What can hang from each mark:
Q_128: Q_164 Q_936
Q_158: Q_128 Q_188 Q_936
Q_412: Q_386
Q_871: Q_386 Q_485
Q_485: Q_871
Q_936: Q_128 Q_677
Q_164: Q_158
Q_386: Q_128 Q_158
Q_188: Q_158
Q_672: Q_485

Every row comes from one small tree of marks. The marks that hang from a mark follow it in brackets, in the order of their numbers. Every link used is in the known rows. Which tree was each row made from?
Known rows:
Q_672[Q_485]: [-1.67 -1.45 -2.56  0.20  3.42  0.31 -1.32  2.20  2.69  1.06 -0.97 -3.29
 -1.42  1.69 -2.95 -0.95  0.34  0.79  0.24 -1.51  0.18]
Q_871[Q_386[Q_158] Q_485]: [ 1.18  2.27  0.24 -1.62  3.24 -2.04  4.03 -3.40  5.06  1.57 -1.53 -3.18
 -5.20  4.62  0.44 -0.49  2.41  0.95 -1.13 -3.23 -1.48]
Q_871[Q_386 Q_485]: [ 0.04  1.37 -0.61 -2.06  2.83 -1.81  2.32 -4.45  4.85  1.29 -1.35 -3.09
 -3.20  5.03  0.45 -0.49  1.79  1.26 -1.20 -3.47 -0.94]
Q_386[Q_128[Q_164 Q_936[Q_677]] Q_158[Q_188]]: [-1.87  1.21 -3.55  0.05  4.02 -1.89  2.12 -5.92  2.54  0.88 -3.09 -1.52
 -3.88  2.98  7.71 -1.54  1.20 -5.20  2.45 -2.16 -0.36]
Q_672[Q_485[Q_871[Q_386[Q_128 Q_158]]]]: [-1.75 -0.73 -2.31 -0.20  3.60 -0.71 -2.09 -0.86  2.51  0.95  1.18 -3.86
 -2.04 -0.40 -3.51 -1.27  0.31 -1.89  0.48 -2.63 -0.47]
Q_158[Q_128[Q_164] Q_188 Q_936]: [-4.87 -0.40 -2.45 -0.90  3.59 -0.30 -1.41 -4.50  2.93  1.20 -3.54 -1.25
 -8.23  4.87  3.41 -1.99  0.76 -6.09  3.49 -1.98  0.73]
Q_485[Q_871[Q_386[Q_128]]]: [-2.40 -0.43 -1.91 -2.51  3.22 -0.59 -2.22 -5.07  2.27  1.28  1.63 -2.46
 -2.27 -0.51 -0.69 -1.57  0.56 -2.38  0.43 -3.74  0.26]
Q_188[Q_158[Q_128[Q_164]]]: [-1.87 -0.10 -1.36 -2.14  3.08  0.06  0.12 -2.43  2.88  1.15 -4.60 -2.53
 -6.63  2.30  2.10 -1.78  0.92 -1.28 -0.55 -0.77 -0.89]
Q_188[Q_158[Q_128]]: [-1.80 -0.38 -1.22 -2.85  2.91 -0.23 -0.26 -1.57  2.75  0.97 -4.64 -2.62
 -6.77  0.34  1.19 -1.64  0.69 -0.02 -0.91 -0.79 -0.85]
Q_412[Q_386[Q_158[Q_128[Q_164 Q_936] Q_188]]]: [-0.77  0.46 -0.57 -0.88  4.14  0.05  2.32 -1.80  2.41  1.64 -2.06 -1.72
 -1.80  2.13  2.90 -1.21  1.69 -5.12  2.13 -0.78  1.26]
Q_386[Q_128[Q_164] Q_158[Q_188 Q_936]]: [-1.87  1.46 -1.71 -0.39  4.09 -0.12  0.13 -2.42  3.65  1.71 -1.17 -0.23
 -7.08  1.31  4.77 -2.12  1.36 -5.15  3.20 -3.04 -0.28]
Q_386[Q_128]: [-2.63 -0.51 -2.49 -1.79  3.04 -0.11 -2.60 -1.95  3.09  0.90 -0.60 -0.77
 -2.66  0.31  2.97 -1.58  0.54  0.06  0.48 -2.95  0.57]
Q_164[Q_158[Q_936[Q_677]]]: [-2.16 -0.21 -2.17 -0.74  3.48 -0.57  3.31  0.60  3.18  0.25 -5.94 -1.76
 -5.04  0.39 -1.61 -1.38  1.36  2.42  0.27 -1.92 -0.31]
Q_871[Q_386]: [-0.22  0.85 -0.51 -2.26  3.11  0.26 -0.10 -2.22  3.35  1.78 -0.69 -2.37
 -3.37  2.19  0.43 -0.99  1.53  0.26 -0.87 -1.62  0.70]
Q_485[Q_871[Q_386]]: [-1.83 -0.59 -1.52 -2.48  3.33 -0.22 -0.86 -4.09  2.12  1.65  1.18 -2.99
 -2.39  0.37 -2.06 -1.35  0.79 -1.81  0.24 -3.26  0.37]
Q_386[Q_128[Q_936]]: [-2.59 -0.72 -4.01 -1.04  3.38 -0.39 -1.23 -4.27  2.55  0.45 -2.55 -1.45
 -2.03  0.60  3.48 -1.46  0.37 -1.87  0.29 -2.90  0.14]
Q_936[Q_128[Q_164[Q_158[Q_188]]] Q_677]: [-3.15 -0.93 -3.06  0.78  3.00 -2.11  2.38 -2.14  1.39  0.76 -4.68 -2.57
 -5.50  7.33  2.56 -0.96  1.73  1.44  1.15 -0.88  1.36]
Q_871[Q_485]: [-1.21 -0.33 -1.77 -1.44  2.99 -1.37  2.51 -2.16  4.21  1.15 -2.18 -2.51
 -2.64  5.02  0.12 -0.60  1.30  2.18 -0.22 -3.83 -0.86]
Q_485[Q_871]: [-2.71 -1.80 -2.35 -2.00  3.44  0.07 -0.75 -2.51  1.70  1.55  0.60 -2.54
 -1.98  0.36 -2.31 -1.44  0.44 -1.15  0.92 -3.47  0.42]
Q_188[Q_158[Q_936]]: [-0.98  0.07 -0.84 -2.23  3.41  1.38  0.94  0.31  2.80  1.75 -4.84 -2.13
 -6.92 -2.29 -0.70 -1.68  0.78 -1.04 -0.43 -1.42 -0.92]
Q_412[Q_386[Q_128[Q_936] Q_158]]: [-0.45  0.57 -0.93 -0.77  4.13  0.42  1.47 -1.19  2.44  1.34 -1.79 -1.24
 -0.54 -1.52  2.60 -1.20  1.47 -4.19  0.95 -1.65  1.03]
Q_871[Q_386[Q_128] Q_485]: [-0.72  1.61 -1.17 -2.15  2.67 -2.35  0.42 -5.88  5.07  0.78 -0.72 -2.37
 -3.11  3.77  2.50 -0.80  1.45  0.43 -0.92 -4.15 -1.11]
Q_386[Q_128 Q_158]: [-1.00  0.76 -1.26 -1.19  3.65 -0.41 -0.16 -0.39  3.41  1.32 -0.90 -0.90
 -5.47 -0.39  2.93 -1.59  1.41 -0.49  0.59 -2.63 -0.21]
Q_871[Q_386[Q_128[Q_164[Q_158[Q_188]]]] Q_485]: [-0.50  2.03 -1.76 -1.81  2.72 -2.90  1.54 -6.95  5.56  0.52 -0.75 -2.09
 -2.76  5.94  3.50 -1.16  1.56 -0.18  0.24 -4.31 -1.61]

Write each row's tree:
[-3.71 -0.44 -2.71 -1.47  3.19 -2.24  1.78 -2.00  3.21 -0.35 -6.10 -1.70
 -6.67  1.82  0.88 -1.69  0.89  0.52  1.93 -1.66 -0.29]
Q_164[Q_158[Q_128 Q_188 Q_936[Q_677]]]
[-3.58 -1.05 -2.58  1.08  3.11 -1.13  1.35 -2.04  0.87  1.38 -4.29 -2.75
 -5.63  7.20  2.74 -0.69  1.82  0.35  0.32 -0.74  2.00]
Q_936[Q_128[Q_164] Q_677]
[-1.55  1.05 -0.10 -1.19  3.99  0.07  0.80 -0.65  2.47  1.62 -1.51 -0.63
 -2.02 -2.62  3.59 -1.32  1.35 -4.81  2.48 -1.64  1.50]
Q_412[Q_386[Q_128 Q_158[Q_188 Q_936[Q_677]]]]
[-5.97 -0.18 -2.01  0.55  3.75 -0.20  0.02 -3.96  2.05  0.81 -6.78 -2.10
 -8.46  4.14  2.90 -1.35  1.45 -4.70  0.78 -1.04  1.07]
Q_158[Q_128[Q_164] Q_936[Q_677]]
[-1.53  1.06  0.18 -0.67  4.09  0.64  1.00  0.16  2.41  1.60 -2.26 -0.82
 -2.34 -2.93  2.46 -1.21  1.67 -4.16  1.24 -1.53  1.47]
Q_412[Q_386[Q_128 Q_158[Q_936[Q_677]]]]
[-2.31 -0.93 -2.81  0.08  3.50 -0.39 -2.69 -2.00  2.49  0.92  1.31 -3.71
 -0.99  1.20 -2.88 -1.36  0.17 -2.60  0.69 -2.77 -0.24]
Q_672[Q_485[Q_871[Q_386[Q_128[Q_164]]]]]
[-3.44  0.34 -1.27 -1.27  3.38  0.03  0.84 -2.81  2.32  1.03 -7.24 -2.63
 -8.64  0.66  2.36 -1.66  1.03 -3.28 -0.33 -0.52 -0.67]
Q_188[Q_158[Q_128[Q_164] Q_936[Q_677]]]
[-4.55 -0.76 -4.34 -0.74  3.39 -2.39  0.54 -8.12  1.83  0.29 -4.88 -2.64
 -4.14  7.27  6.80 -1.35  0.58 -5.29  2.58 -0.99  0.60]
Q_158[Q_128[Q_164 Q_936[Q_677]] Q_188]
[-1.32  1.92 -2.48 -0.74  3.02 -2.79  2.26 -8.91  4.42  0.46 -2.95 -2.98
 -2.30  5.84  4.67 -0.65  1.63 -2.14 -0.83 -3.77 -1.28]
Q_871[Q_386[Q_128[Q_164 Q_936[Q_677]]] Q_485]
[-1.38  0.12 -0.83 -1.85  3.80 -0.04  0.32 -3.19  2.28  1.92  0.42 -2.91
 -4.79 -0.68 -2.67 -1.43  1.25 -2.98  0.46 -3.22 -0.01]
Q_485[Q_871[Q_386[Q_158[Q_936]]]]
[-1.52  0.47 -0.79 -0.38  3.92 -0.24  1.79 -0.78  3.15  1.58 -2.92 -2.08
 -7.63  4.55  1.80 -1.39  2.09 -1.49  0.44 -1.22  0.01]
Q_386[Q_158[Q_128[Q_164]]]
[-1.03  1.24 -0.18 -0.73  4.19  0.87  0.73 -1.06  3.01  1.95 -0.57 -0.32
 -2.08 -0.53  3.57 -1.66  1.57 -6.06  2.89 -1.97  1.24]
Q_412[Q_386[Q_128[Q_164] Q_158[Q_188 Q_936]]]
[-3.65 -1.41 -4.00 -1.99  3.20 -2.04 -0.70 -6.01  2.22  0.30 -3.68 -2.44
 -4.61  4.54  4.19 -1.44  0.18 -3.49  2.25 -1.52  0.44]
Q_158[Q_128[Q_936] Q_188]
[-1.74 -0.58 -2.27 -2.28  3.15 -0.47  0.71 -3.19  2.39  0.65 -6.02 -3.11
 -6.44  0.51  1.57 -1.57  0.57 -1.44 -1.02 -0.74 -1.14]
Q_188[Q_158[Q_128[Q_936]]]
[-2.69 -0.91 -3.55 -0.90  3.25 -2.17  2.85 -2.61  2.91 -0.79 -6.69 -2.61
 -4.54  3.25  0.25 -1.35  1.15  2.08 -0.28 -1.36 -0.65]
Q_164[Q_158[Q_128[Q_936[Q_677]]]]
[-1.52 -1.33 -2.82  0.28  3.10 -0.62  1.05 -0.57  2.54  1.27 -2.02 -1.91
 -6.14  7.62 -0.12 -1.55  1.62  1.41  1.47 -1.97  0.85]
Q_936[Q_128[Q_164[Q_158[Q_188]]]]
[-1.83 -1.13 -2.05  0.58  3.74 -0.31 -1.39  0.21  2.04  1.26  0.16 -4.23
 -4.52  0.32 -5.57 -1.20  0.61 -2.14  0.54 -2.39 -0.16]
Q_672[Q_485[Q_871[Q_386[Q_158[Q_936[Q_128]]]]]]
[-2.30 -1.17 -2.70 -0.41  3.38 -0.56 -2.95 -1.37  2.38  0.81  1.30 -3.80
 -1.06 -0.17 -3.47 -1.28  0.01 -1.69  0.46 -2.77 -0.23]
Q_672[Q_485[Q_871[Q_386[Q_128]]]]
[-2.13 -0.13 -2.22 -1.97  3.29 -0.82 -1.08 -5.38  2.70  0.96  1.07 -2.35
 -2.22  0.86 -0.72 -1.80  0.80 -2.20  0.62 -3.83 -0.23]
Q_485[Q_871[Q_386[Q_128[Q_164[Q_158]]]]]
[-0.54  1.11 -0.32 -1.13  3.94  0.36  0.68 -1.25  3.01  1.86  0.33 -0.47
 -0.52  0.54  4.33 -1.55  1.52 -4.75  2.64 -1.79  1.28]
Q_412[Q_386[Q_128[Q_164] Q_158[Q_188]]]
[-0.50  0.95 -1.36 -0.58  4.19  0.13  1.66 -2.91  2.63  1.54 -1.02 -0.94
 -0.10  0.75  4.75 -1.46  1.41 -6.11  2.50 -1.74  1.01]
Q_412[Q_386[Q_128[Q_164 Q_936] Q_158[Q_188]]]
[-2.44 -0.09 -2.51 -1.44  3.29 -0.67  1.57 -4.63  2.10  0.64 -6.88 -3.25
 -5.96  2.46  3.41 -1.49  0.85 -2.61 -0.80 -0.37 -1.01]
Q_188[Q_158[Q_128[Q_164 Q_936[Q_677]]]]
[-0.69  1.45 -2.23 -1.61  2.90 -2.56  1.37 -7.53  4.71  0.45 -2.06 -2.87
 -2.68  3.94  2.83 -0.72  1.35 -0.87 -1.06 -4.12 -1.40]
Q_871[Q_386[Q_128[Q_936]] Q_485]
[-2.13 -0.95 -2.30 -0.52  3.53 -1.27 -1.89 -1.46  2.38  0.90  0.79 -4.16
 -2.99  0.97 -3.27 -1.26  0.23 -2.47  1.17 -2.16 -0.37]
Q_672[Q_485[Q_871[Q_386[Q_158[Q_128 Q_188]]]]]
[-1.45  0.22 -1.04 -1.82  3.60 -1.33  1.01 -1.05  3.09  1.45 -2.03 -1.90
 -7.28  2.97  2.56 -1.44  1.42 -1.24  1.86 -1.38  0.07]
Q_386[Q_158[Q_128 Q_188]]
[-2.13 -0.11 -5.06  0.76  3.85 -1.69  5.35 -6.32  2.18  0.10 -6.59 -2.78
 -1.00  6.67  4.39 -1.19  1.24 -2.58  1.45 -1.34 -0.44]
Q_128[Q_164[Q_158[Q_188]] Q_936[Q_677]]
[-2.92 -0.41 -2.75 -1.97  3.34 -1.26 -1.08 -6.75  1.64  0.89 -0.21 -3.05
 -1.75 -0.49  0.51 -1.32  0.51 -3.29  0.21 -3.35  0.23]
Q_485[Q_871[Q_386[Q_128[Q_936[Q_677]]]]]
[-1.73 -0.86 -3.03  0.17  3.76 -0.84 -1.41 -1.99  2.21  0.72  0.23 -4.18
 -1.77 -0.30 -3.29 -1.21  0.23 -2.83  0.40 -2.60 -0.63]
Q_672[Q_485[Q_871[Q_386[Q_128[Q_936] Q_158]]]]
[-3.66 -0.46 -2.31 -0.72  3.34 -1.43  2.19 -0.90  3.11 -0.40 -7.06 -1.98
 -7.17  1.48 -0.85 -1.52  1.31  1.52  0.19 -1.54 -0.29]
Q_164[Q_158[Q_128 Q_936[Q_677]]]
[-2.32 -0.68 -2.75 -0.83  3.20 -1.73  2.67 -0.17  2.78  0.29 -5.01 -1.70
 -6.32  1.97 -0.67 -1.54  1.11  1.92  2.05 -1.97  0.09]
Q_164[Q_158[Q_188 Q_936[Q_128 Q_677]]]
